Every row comes from one small tree of marks. Brackets hold a mark, then the marks that hang from it, in alphabetical order. Every link used is in the known rows. Which tree was each row made from?
Known rows
[nidelo [pibin kevag kube vovon]]: [-0.05  0.17  0.15 -0.32  0.10 -0.02 -0.05  0.06  0.27 -0.03 -0.12  0.48
  0.00 -0.19  0.17  0.02 -0.01  0.04  0.19  0.12 -0.22]
[tuzike [vovon [nidelo pibin]]]: [-0.16  0.03  0.19 -0.35  0.00  0.05  0.18  0.03  0.11  0.08 -0.03 -0.18
  0.01 -0.18  0.30 -0.02 -0.01 -0.06  0.06  0.32 -0.11]
[sinu [pibin kube]]: [-0.23  0.00  0.09 -0.24  0.07  0.07  0.06  0.14  0.09  0.10 -0.24 -0.07
  0.05 -0.12 -0.03  0.02  0.07 -0.01 -0.02  0.15 -0.06]
[tuzike [vovon nidelo]]: [-0.18  0.06  0.18 -0.33  0.00  0.03  0.15  0.06  0.11  0.05  0.00 -0.20
  0.03 -0.07  0.25 -0.01  0.11 -0.08  0.04  0.34 -0.08]
[tuzike [vovon nidelo [pibin kevag]]]: [-0.07  0.09  0.16 -0.34 -0.05 -0.02  0.12  0.09  0.04 -0.08  0.06 -0.31
 -0.01 -0.04  0.23  0.02  0.16 -0.09  0.05  0.20 -0.11]
[vovon pibin tuzike]: [-0.02  0.08  0.15 -0.32 -0.09  0.13  0.04  0.16  0.04 -0.05 -0.09 -0.17
 -0.08  0.09 -0.03  0.08  0.42  0.00  0.03  0.21 -0.02]
[nidelo [pibin sulip tuzike]]: [ 0.07  0.01  0.15 -0.31  0.00  0.25  0.00  0.12  0.11  0.02 -0.21  0.23
  0.08 -0.41  0.25  0.10  0.07 -0.05  0.11  0.30 -0.22]
[vovon [pibin kevag kube] tuzike]: [ 0.01  0.20  0.16 -0.31 -0.16 -0.01 -0.07  0.09  0.09 -0.28 -0.07  0.05
 -0.06  0.14 -0.19  0.02  0.46  0.08  0.10  0.07 -0.12]
[sinu [pibin vovon]]: [-0.21  0.05  0.05 -0.23  0.19  0.09  0.01  0.23  0.11  0.24 -0.13 -0.01
  0.02 -0.11  0.09  0.01  0.03 -0.09  0.00  0.23  0.00]
[sinu [pibin kube vovon]]: [-0.27  0.09  0.10 -0.25  0.12  0.00 -0.06  0.15  0.14  0.14 -0.15  0.07
 -0.01 -0.08 -0.12 -0.04  0.13 -0.03  0.00  0.17 -0.04]
[nidelo [pibin kube]]: [-0.09 -0.01  0.19 -0.34  0.04  0.12  0.12  0.06  0.21  0.06 -0.24  0.20
  0.01 -0.27  0.18  0.08  0.00  0.03  0.11  0.18 -0.18]
[nidelo [pibin sinu vovon]]: [-0.04  0.09  0.18 -0.34  0.13  0.05  0.01  0.10  0.14  0.16 -0.12  0.44
 -0.01 -0.30  0.16  0.13 -0.04  0.03  0.17  0.21 -0.09]
[pibin sinu]: [-0.04  0.10  0.17 -0.31  0.04  0.07  0.04  0.12  0.05  0.04 -0.13  0.28
  0.06 -0.12  0.01  0.21  0.13  0.05  0.12  0.15 -0.04]
[sinu [pibin kevag [tuzike [vovon nidelo]]]]: [-0.07  0.13  0.06 -0.24  0.02  0.11  0.04  0.15 -0.01 -0.01 -0.13 -0.15
  0.14 -0.12  0.10  0.00 -0.06 -0.08  0.07  0.12 -0.11]
[pibin sinu sulip [tuzike vovon]]: [ 0.10  0.22  0.22 -0.31 -0.15  0.02 -0.22  0.04 -0.06 -0.11 -0.03  0.43
  0.11 -0.26 -0.11  0.07  0.29 -0.02  0.08  0.36 -0.20]
[pibin kevag kube tuzike [vovon nidelo]]: [-0.09  0.34  0.19 -0.34 -0.08  0.06 -0.36 -0.04  0.16 -0.35 -0.04  0.45
  0.04  0.01 -0.40  0.00  0.38  0.04  0.29  0.01 -0.20]
[pibin kevag sinu sulip]: [ 0.17  0.24  0.11 -0.25  0.02 -0.12 -0.16  0.14  0.05 -0.25 -0.04  0.61
  0.11 -0.20  0.16  0.09  0.22  0.06  0.14  0.11 -0.20]
[pibin kevag kube sinu [tuzike vovon]]: [ 0.07  0.39  0.24 -0.34 -0.21 -0.11 -0.21 -0.07  0.00 -0.33 -0.05  0.58
  0.11 -0.03 -0.34  0.08  0.19  0.10  0.23  0.02 -0.26]
[pibin sulip]: [-0.02  0.04  0.11 -0.25  0.06  0.11 -0.03  0.20  0.17 -0.01 -0.11  0.18
  0.06 -0.21  0.26  0.05  0.30 -0.07 -0.01  0.35 -0.15]
[nidelo [pibin sinu sulip [vovon tuzike]]]: [ 0.01  0.15  0.18 -0.32  0.07 -0.03 -0.14  0.07  0.11  0.04 -0.09  0.58
 -0.05 -0.31  0.06 -0.01  0.16  0.06  0.13  0.33 -0.14]
[tuzike vovon]: [-0.12  0.10  0.15 -0.30  0.01  0.01  0.17  0.14  0.16  0.16 -0.01 -0.06
  0.04 -0.02  0.33  0.03  0.04 -0.11 -0.01  0.40 -0.11]
[sinu pibin]: [-0.17 -0.03  0.04 -0.23  0.13  0.14  0.15  0.23  0.07  0.18 -0.21 -0.17
  0.08 -0.14  0.17  0.07 -0.03 -0.08 -0.03  0.18 -0.02]

Which tree is each row?
[-0.08  0.04  0.19 -0.37 -0.02  0.21  0.00 -0.02  0.10 -0.22 -0.18  0.04
  0.06 -0.25  0.01  0.06  0.15  0.06  0.23  0.04 -0.16]  [vovon [nidelo [pibin kevag kube tuzike]]]
[ 0.05  0.12  0.24 -0.33 -0.18  0.07 -0.23  0.08 -0.06 -0.25 -0.11  0.18
 -0.01 -0.18 -0.38  0.16  0.54  0.02  0.08  0.10 -0.16]  [vovon [pibin kube sinu sulip tuzike]]
[-0.03  0.02  0.23 -0.39 -0.12  0.25 -0.05  0.06 -0.15 -0.21 -0.08 -0.23
  0.00 -0.17 -0.32  0.21  0.40  0.01  0.17  0.00 -0.01]  [vovon nidelo [pibin sinu tuzike]]
[-0.14  0.26  0.22 -0.35  0.03 -0.01 -0.18  0.00  0.04 -0.07  0.01  0.40
 -0.07 -0.01 -0.34  0.01  0.37  0.11  0.20  0.20  0.04]  [pibin sinu [vovon nidelo tuzike]]
[-0.05  0.12  0.19 -0.33 -0.07 -0.05  0.12  0.13  0.01  0.09  0.03 -0.13
 -0.01 -0.05  0.15  0.10  0.13 -0.08  0.01  0.28 -0.09]  [tuzike [vovon [pibin sinu]]]
[ 0.12  0.11  0.12 -0.31 -0.08  0.21 -0.01  0.21  0.02 -0.15 -0.09 -0.09
  0.07 -0.06  0.08  0.24  0.26 -0.09  0.13  0.03 -0.14]  [vovon [pibin kevag tuzike]]
[-0.13  0.05  0.19 -0.34  0.00  0.01  0.13  0.04  0.10  0.06 -0.02 -0.12
  0.01 -0.22  0.32 -0.06  0.06 -0.06  0.03  0.37 -0.14]  [tuzike [vovon [nidelo [pibin sulip]]]]
[ 0.06  0.02  0.18 -0.32  0.07  0.05  0.02  0.11  0.09  0.05 -0.18  0.39
  0.04 -0.43  0.26  0.10  0.04  0.04  0.10  0.26 -0.17]  [nidelo [pibin sinu sulip]]
[-0.10  0.07  0.24 -0.36 -0.19  0.04 -0.18 -0.02 -0.01 -0.38 -0.06 -0.18
 -0.14 -0.04 -0.39 -0.11  0.73  0.10  0.05  0.17 -0.07]  [vovon nidelo [pibin kube sulip] tuzike]
[-0.01  0.30  0.12 -0.31  0.01  0.18 -0.24  0.07  0.12 -0.21  0.00  0.32
  0.08 -0.03 -0.08  0.07  0.24 -0.05  0.28  0.08 -0.14]  [pibin kevag tuzike [vovon nidelo]]
[-0.02  0.16  0.17 -0.30 -0.10 -0.14  0.00  0.12  0.10 -0.09  0.05 -0.01
 -0.01 -0.03  0.18 -0.01  0.24 -0.08 -0.02  0.27 -0.21]  [tuzike [vovon [pibin kevag kube sulip]]]
[ 0.01  0.02  0.16 -0.34  0.01  0.22 -0.01  0.04  0.08 -0.20 -0.14  0.04
  0.08 -0.33  0.16  0.04  0.15  0.01  0.20  0.14 -0.17]  [vovon [nidelo [pibin kevag sulip tuzike]]]
[ 0.06  0.26  0.20 -0.33 -0.17 -0.10 -0.13  0.04 -0.01 -0.32 -0.06  0.23
 -0.07  0.11 -0.35  0.07  0.47  0.15  0.15  0.00 -0.10]  [vovon [pibin kevag kube sinu] tuzike]
[-0.07 -0.01  0.21 -0.38  0.00  0.25  0.06  0.00  0.00 -0.09 -0.18  0.01
  0.05 -0.32 -0.01  0.11  0.11  0.05  0.21  0.10 -0.07]  [vovon [nidelo [pibin sinu tuzike]]]
[ 0.14  0.12  0.13 -0.29 -0.03 -0.03 -0.10  0.20 -0.03 -0.20 -0.03  0.18
  0.02 -0.15  0.10  0.16  0.34  0.00  0.08  0.06 -0.14]  [vovon [pibin kevag sinu sulip]]
[ 0.07  0.14  0.10 -0.28  0.15  0.00 -0.08  0.16  0.23  0.00 -0.08  0.49
  0.02 -0.31  0.42  0.01  0.02 -0.03  0.14  0.25 -0.24]  [nidelo [pibin kevag sulip vovon]]
[-0.01  0.09  0.15 -0.31  0.10  0.05 -0.08  0.12  0.21  0.08 -0.10  0.40
 -0.05 -0.28  0.23 -0.05  0.15 -0.02  0.09  0.39 -0.16]  [nidelo [pibin sulip [vovon tuzike]]]
[ 0.09  0.13  0.14 -0.32 -0.01  0.14  0.10  0.09  0.12  0.00 -0.14  0.22
  0.11 -0.26  0.36  0.10 -0.16 -0.04  0.18  0.20 -0.25]  [nidelo [pibin kevag [tuzike vovon]]]
[-0.09 -0.04  0.19 -0.37  0.01  0.31  0.09  0.04  0.06 -0.06 -0.19 -0.12
  0.05 -0.31  0.08  0.09  0.12  0.00  0.19  0.15 -0.09]  [vovon [nidelo [pibin tuzike]]]
[ 0.03  0.13  0.19 -0.33 -0.11  0.05 -0.02  0.11 -0.05 -0.09 -0.07  0.01
 -0.08  0.04 -0.21  0.12  0.41  0.07  0.08  0.16  0.00]  [vovon [pibin sinu] tuzike]
